Each row was made from one path, in order. Every step used is in the known rows, and no mark comes twice. Write each row's path.
Known rows
delil-sasom-nogarip: [ -3  -3   3   1   9   1  -3  -6   5  13  -2  -7 -12  -3  -3  27   5   3
   4  -1   4   4   0  -2  -3  -1   1  -1   1  10 -10  -3  -5  10  -9   0
 -11  20  -4   5  30  13   2   1  10   7   0   3 -22  -5  -7   6   3  16
  -9   0   1   2]
sasom-nogarip: [ -2  -4  -4  -2  -1  -1  -2  -3  -1   9  -2  -8 -12  -5   3   9   2   1
   1   2   2   1  -2  -4  -4  -1   0  -3   3   3 -11   1  -3   7   2  -2
 -10  15   2   3  16  12   1   0   4   1  -3  -5 -18   2  -4   0   2  12
  -3  -1   5   0]
sabez-guze: [  1   8   1   2   5   5  -2  -3   0   0   9   1   3   0  -8   3   3   1
   1  -2   1   0  -2   4   0  -1   4  -1   5   0  -2   0   4 -12   2  -1
  -5   5   1  -5   0   5 -10   3  -4   2  -3   0  -8   3  -2  -3   2  -3
  -1   7  -2   0]
nogarip-guze: [  0   3   4   2   8   3  -2   1  10   3   2   0   2   0  13   9   2   1
   5  -2  -5  -2  -2  -1   0   3   6  -8   8   3 -14  -3   3  -5  -1   0
  -3   9  -2  -7  10   5  -6   3   1  -3  -1  -2  -9  -1  -3  -5  -3   3
  -4   1  -6  -3]
nogarip-guze-kuzif: [  0  -4  -3   4   9   2  -3   0  10   6   5  -3   3  -3  20  19   1  -1
   4   3  -2  -1  -3  -2  -4   1  17 -10  11   6 -18  -3   2  -5  -7  -2
  -8 -11  -2  -5   5   6  -4   2   3  -8  -1   0 -16  -9  -6  -7  -5  -1
   3 -10  -6  -7]
guze-sabez: [ -3  -6  -1   1 -15  -5  -1  -4  -2   1   2   6  -2   7  22   0  -1   0
  -7   2  -7   1   0  -2  -3   2   4  -2  -2   5   0  -1   1   4  -7   1
  -7   5   1  12   0   1   4  -6   4   2   1  -7   2  -6  -2  -1  -2  -5
   5  -5   1  -2]
kuzif-guze: [  1   9  -2   1  15  -2  -1   0   7   2   0   0   6   2   8   8   9   1
   8   1  -4   3   0  -1  -3   2  -8  -6   2  -3  -3  -1   3  -3   3  -4
 -13  17  -1  -8   2   6  -3  -1   0  -3  -3   1   1  -4  -6  -1  -3  -1
  -2  -1  -1  -2]
sasom-delil-sabez-guze-kuzif: [ -7   8   5   5  -1  -1  -4  -9   7  14  17  -3  -9  -2  28  19  12   1
  12  -1   6  -4   2   8  -5   1  17  -5  -1   8  -6   3   3 -11 -11   4
 -13   3   5   1  13  11  -7   4  -1   5  -4  11 -20  -5 -15 -13   0  -7
  15  -6   3  -7]
sasom-delil-sabez: [ -9   7  13   1  -5  -2  -1  -6   4  10   6   0 -14   0  30   3  11   3
  10  -3   0  -6   4   6  -1   3   2  -2  -8   4   1   4   1   3  -7   6
  -1  16   5   6  18   5   3   2   1   8  -1  10  -6   0 -10  -8   0  -1
   8  -3   4  -2]
sasom-nogarip-guze-kuzif-moziker: [ -1   2  -6   3  20   0   2  -1   7  19   0 -14  -8  -9  12  24  -7   6
  10  12  -3   3  -9   3  -9   4  11 -24  17   4 -29  -3  -4   1   2  -5
 -24  29   1   1  34  22  -3   3   9  -9   3  -7 -39 -13 -12 -14  -7  16
   5 -17   0  -9]
delil-sabez-sasom-nogarip: [-14  -4  -5   0   2   0  -3  -6   3  11  11  -1 -10  -6  13  12  15   4
   7  -1   3   0   3   5  -1   4   0  -1  -4  14  -8   4   1   4  -5  -4
 -43  39   1  -1  32  10  -4  -2  12   4   2   5 -25  -2  -1   2  -1  14
   6   1   1   2]
sabez-delil: [-1 10  8  0  7  1 -4  1  1  2  9  5 -1  3 -1 -5 -6  3  0 -2  5 -5  0  2
  2  2  4 -3 -1 -2 -3 -2  5 -5  3  3  0  8 -1 -7  5 -6 -7  4  0 -6  4  9
  9  3  1 -8  2 -3  0 10  7  5]
kuzif-sabez: [ -1   2   0   1   1  -5   1  -4  -6   1   3   0  -5   1  14  -6  10   1
   0  -1   1   4   1   5  -6   3  -9  -5  -6  -1   9   4  -1  -4   1   0
 -25  15   2  10  -7  11   1  -4  -1  -3  -5  -2   1 -11  -1  -5  -3  -5
   8   0   0  -1]
guze-sabez-delil-sasom: [ -5   7  13   3   3  -3  -4  -7   7   6  12  10  -3  10  19  16  -4   5
  -4  -3  -2  -2   2   2   0   2   6  -4  -6   9  -1  -6   5   1 -17   6
  -8  14  -7   8  19   1  -5  -1  10  -1   7  13   8  -9  -4  -1   2  -4
  -1   6   4   4]
nogarip-guze-kuzif-moziker: [  0   8  -3   5  22   0   4   3   8   9   2  -4   2  -5  10  17 -10   6
   8  10  -5   2  -7   6  -5   4  12 -23  15   1 -16  -4   0  -6   0  -4
 -12  14   0  -1  18  11  -4   3   5 -10   5   0 -21 -15  -9 -14  -8   4
   9 -16  -5  -9]
guze-kuzif: [  0  -7  -8   2   0  -3  -1   0  -1   5   2  -4   4  -3   6  10  -2  -2
  -1   5   4   2   0  -1  -5  -1  11  -2   3   3  -5   0   0  -1  -7  -2
  -4 -19   0   2  -5   1   1  -1   3  -6   0   1  -6  -8  -2  -2  -2  -2
   7 -10   2  -5]
guze-sabez-sasom-nogarip: [ -8  -8 -11   0  -7  -5  -3  -7   0  10  10   3  -8   1  24  13   4   1
   1   6   2   2  -2  -2  -5   2  -1 -10  -3  15 -10  -1  -2  10  -6  -5
 -35  39   1   6  28  12  -4  -4  16  -2   3  -2 -18  -2   0   4  -2  18
   0  -2   3  -2]
sasom-nogarip-guze: [ -2  -2   1   0   7   2  -4  -2   8  11   0  -9 -10  -5  17  17   6   2
   6   0  -2  -1  -5  -4  -3   2   7  -9   9   6 -24  -2   1   0   0  -2
 -13  26   0  -3  25  17  -6   2   5  -2  -3  -9 -25   0  -7  -5  -1  13
  -7  -1  -3  -3]
sabez-delil-sasom-nogarip-guze-pesu: [ -6   2   9   4  26   6 -12  -7  11  18   3  -4  -3   2   7  33  -3   8
  12  -3  -5  -4  -5  -6   1   5  19  -9   4  16 -30  -9  11   3 -16   3
 -13  33  -9  -9  33  11 -14   8  17  -3   1   7 -13 -10 -12  -6  -1  17
 -11   7  -1   1]
delil-sabez-sasom-nogarip-guze-pesu: [-15  -8  -6   4  10   7  -9  -7   9  14   6  -2   0  -3  20  23  12   7
  16  -1 -11  -3  -3  -2   2   7  16  -6  -1  23 -24   0  11   2 -14  -4
 -46  42  -2  -8  32  10 -12  -1  18   1  -2   1 -26 -11  -7  -4  -6  21
   4  -2  -8  -4]

Write each row's path
[ -6   8  -1   2  -6  -7  -3  -6   3   8  15   9 -10   5  41   9   2   0
  10   3   7  -4  -2   4  -4   2  -2 -14 -10  12   1  -1   0   7  -8   1
 -12  36   3   4  23   6  -7   3  10   0   5  11   3   0  -3  -1  -3  15
  -2  -1   4  -2] | guze-sabez-sasom-delil
[-13 -10  -9   4  11   2  -5  -6  12  18  15  -4  -5 -10  30  31  17   3
  12   3   1  -1   0   3  -5   5  19 -12   5  19 -28   2   4   0 -12  -7
 -49  27  -2  -5  37  16  -9  -3  15  -5   2   3 -39 -10  -6  -6  -6  15
   7  -9  -6  -6] | delil-sabez-sasom-nogarip-guze-kuzif
[ -4   4   1   6  29   0   2  -4  13  22   0 -12  -9  -8   6  41  -5   9
  12   9   0   6  -7   4  -8   3  12 -23  15  10 -27  -6  -6   4  -9  -3
 -25  34  -4   3  47  23  -2   4  14  -2   5   2 -44 -19 -17  -9  -6  21
  -1 -17  -5  -7] | delil-sasom-nogarip-guze-kuzif-moziker
[ -1  -7  -7   3   0  -7   0  -5  -6   3   5  -4   0  -3  20   4   9  -1
   1   3   6   6   1   4 -11   2  -1  -7  -3   2   3   3  -2  -5  -5  -2
 -30  -7   3  12 -10  12   3  -6   2  -8  -5  -2  -6 -21  -3  -6  -5  -8
  15 -11   1  -6] | guze-kuzif-sabez
[ -6  -6   5   3   2  -1  -5  -9  14  16   3  -2 -11   2  35  37   7   4
   3  -1  -9   2  -4  -5  -6   3   9 -11   5  17 -22  -6   0   8 -17   1
 -19  37  -6  10  40  20   0  -3  16   5   2  -4 -26 -13 -11   0  -1  14
 -10  -3  -7  -3] | delil-sasom-nogarip-guze-sabez
[ -5  11  -2   5  17  -6  -3  -5   6  15  22   1  -9  -3  54  24  14   1
  22   3  13  -2  -3   9 -11   6   3 -25  -3  12 -10   1  -1  -6  -7  -3
 -39  38   3  -1  18  20 -13   6   7 -12  -2  13 -15 -15  -7 -11 -10  13
   2  -7  -4  -8] | nogarip-guze-kuzif-sabez-sasom-delil
[ -4   5   9   0  17   0  -6  -5   4  15   8  -3 -13  -1  -2  21  -1   6
   3  -3  11  -1   0   1  -2   1   5  -3  -1   7 -12  -5   1   5  -6   3
  -9  26  -6  -3  34  10  -5   5  10   0   3  12 -11   0  -6  -2   4  12
 -11  10   7   7] | sabez-delil-sasom-nogarip
[ -4   1  -9   6  16  -2  -2  -3   6   7  18   2   3  -4  34  19  11   1
  10   3   8   3  -2   8  -8   6   4 -17   0  10  -9   2   2 -10  -6  -8
 -52  21   0  -2   9  15 -11  -1   8 -14  -2   6 -14 -20  -1  -7 -10   6
   8  -6 -10  -6] | nogarip-guze-kuzif-sabez-sasom
[ -8  10   0   6  11   1   4  -6   4   8  11  -3   2  -4  -3   9   1   8
   4   6  -5   4  -1  14  -3   4  12  -9   9   2  -4   3   4 -15  -3  -2
 -30  10   3   5  17  11  -5   0   3   1   3   4 -29 -15 -12 -17  -4 -11
  24 -13  -1  -6] | delil-sabez-guze-kuzif-moziker
[ -5  12   2   4   3  -2  -3  -5  12  10  18   9  -8   4  56  21   4   2
  16   0   0  -7  -4   3  -3   5   5 -21  -2  14 -13  -4   2   2  -9   0
 -16  46   1   0  31  10 -13   5  10  -4   4   8  -7   0  -7  -5  -6  17
  -6  -1  -4  -6] | nogarip-guze-sabez-sasom-delil
[ -5   2  -6   0  16   4  -3  -2  11  11  10  -3  -6  -6  15  22   7   3
  11   1   5  -1  -5   0  -1   3   3 -14   6  13 -24  -2   1   1   1  -7
 -32  44  -1 -11  38  13 -14   4  11  -5   2   0 -28   2  -3   0  -3  26
 -11   2  -6  -1] | sabez-sasom-nogarip-guze
[ -1  -5  -1   4   9   6  -6  -2   5   3  -4  -2  10   3   9  10  -4   3
  10  -1 -15  -3  -6  -8   1   3  15  -3   4   9 -15  -4  11  -1 -10   0
  -2   5  -2  -7  -1   2  -9   2   7  -3  -4  -6  -2 -11  -5  -4  -5   5
   0   0  -9  -5] | nogarip-guze-pesu
[ -3  16  11   4  16  -5  -5  -6  13   7  12  10   2  11  21  21   3   5
   4  -2  -4   1   2   1  -3   5  -1 -10  -4   5  -2  -7   8  -1 -13   1
 -19  33  -8  -1  21   6  -7  -1  10  -4   4  12   8 -14 -11  -3  -1  -7
  -4   6   2   2] | kuzif-guze-sabez-delil-sasom
[-14   4  -8   5  22   1   2  -3  13  21  12  -6  -8 -11  20  28   4   9
  15   9  -1   2  -5  11  -6   8  13 -24  11  15 -26   1   0  -2  -5  -8
 -57  50   0  -1  52  21  -8   0  17  -6   6   5 -46 -15 -10 -15 -10  20
  14 -17  -3  -7] | delil-sabez-sasom-nogarip-guze-kuzif-moziker
[ -6   2  -3   3   1   0  -2  -3  11   3  15  10   5   4  35  15   3   2
   4   1  -7  -2  -4   2   0   5   5 -14   1  13 -11  -3   6  -2  -8  -3
 -29  33  -3  -2  23   4 -12  -2  12  -5   5   2  -7  -6   0  -1  -6  11
  -2  -1 -10  -4] | nogarip-guze-sabez-sasom
[ -3  -1   6   2  17   4  -4  -6  14  15   0  -7 -12  -4  12  36   7   4
   8  -3  -1   2  -3  -2  -2   2   9  -8   8  12 -23  -5   0   4 -10  -1
 -13  32  -6  -1  38  17  -4   3  10   3  -1   2 -28  -5 -12   1   1  19
 -13   0  -8   0] | delil-sasom-nogarip-guze
[ -7   7  11   2  16  -3  -5 -10  -1  15  11  -2 -17   0  12  18  10   6
   3  -4  12   2   1   5  -9   3  -6  -8  -5   7  -4  -1   0  -1  -4   3
 -34  38  -3   8  25  21  -5   1  10  -3  -1   8 -11 -13  -7  -6   2   7
  -2   9   7   5] | kuzif-sabez-delil-sasom-nogarip
[ -4   7  -9   3   8  -5  -3  -3   9   2  12  10   9   6  27  14   9   1
   7   4  -5   4  -1   1  -3   4  -9 -12  -4   7  -3  -1   4   1  -5  -8
 -39  42  -2  -4  16   7  -9  -4  10  -5   3   4   0  -8  -3   5  -6   6
   0  -2  -2  -2] | kuzif-guze-sabez-sasom
[ -4   9  12   7  26  -2  -4  -6  10  13  17   1  -3   1  29  28   6   5
   8  -3   6   0   0   7  -7   6  12 -15   2   9  -9  -4   5 -11 -16   2
 -33  15  -7   1  17  16 -10   2   7 -12   1  14  -7 -24  -9 -13  -4  -5
   3   1  -4  -2] | nogarip-guze-kuzif-sabez-delil-sasom
[  0   1  -7   3  15   0  -5  -2   3   1  -7  -1  14   6   0   8   1   3
  12   3 -14   3  -3  -8  -2   3   3  -4  -1   2  -6  -3   9   1  -5  -4
 -11  11  -2  -9  -9   5  -7   0   7  -1  -7  -1   6 -13  -9   0  -6   1
   2  -3  -1  -4] | kuzif-guze-pesu
[ -7   1   8   2   1  -4  -6 -10   5  15   9   2 -13   6  21  23   0   5
  -2  -1   3  -1   0  -2  -4   2   7  -7  -3  11 -11  -6   1   9 -13   5
 -15  31  -5   8  35  13  -3  -1  15   1   6   6  -9  -7  -8  -2   3   7
  -5   5   8   3] | guze-sabez-delil-sasom-nogarip
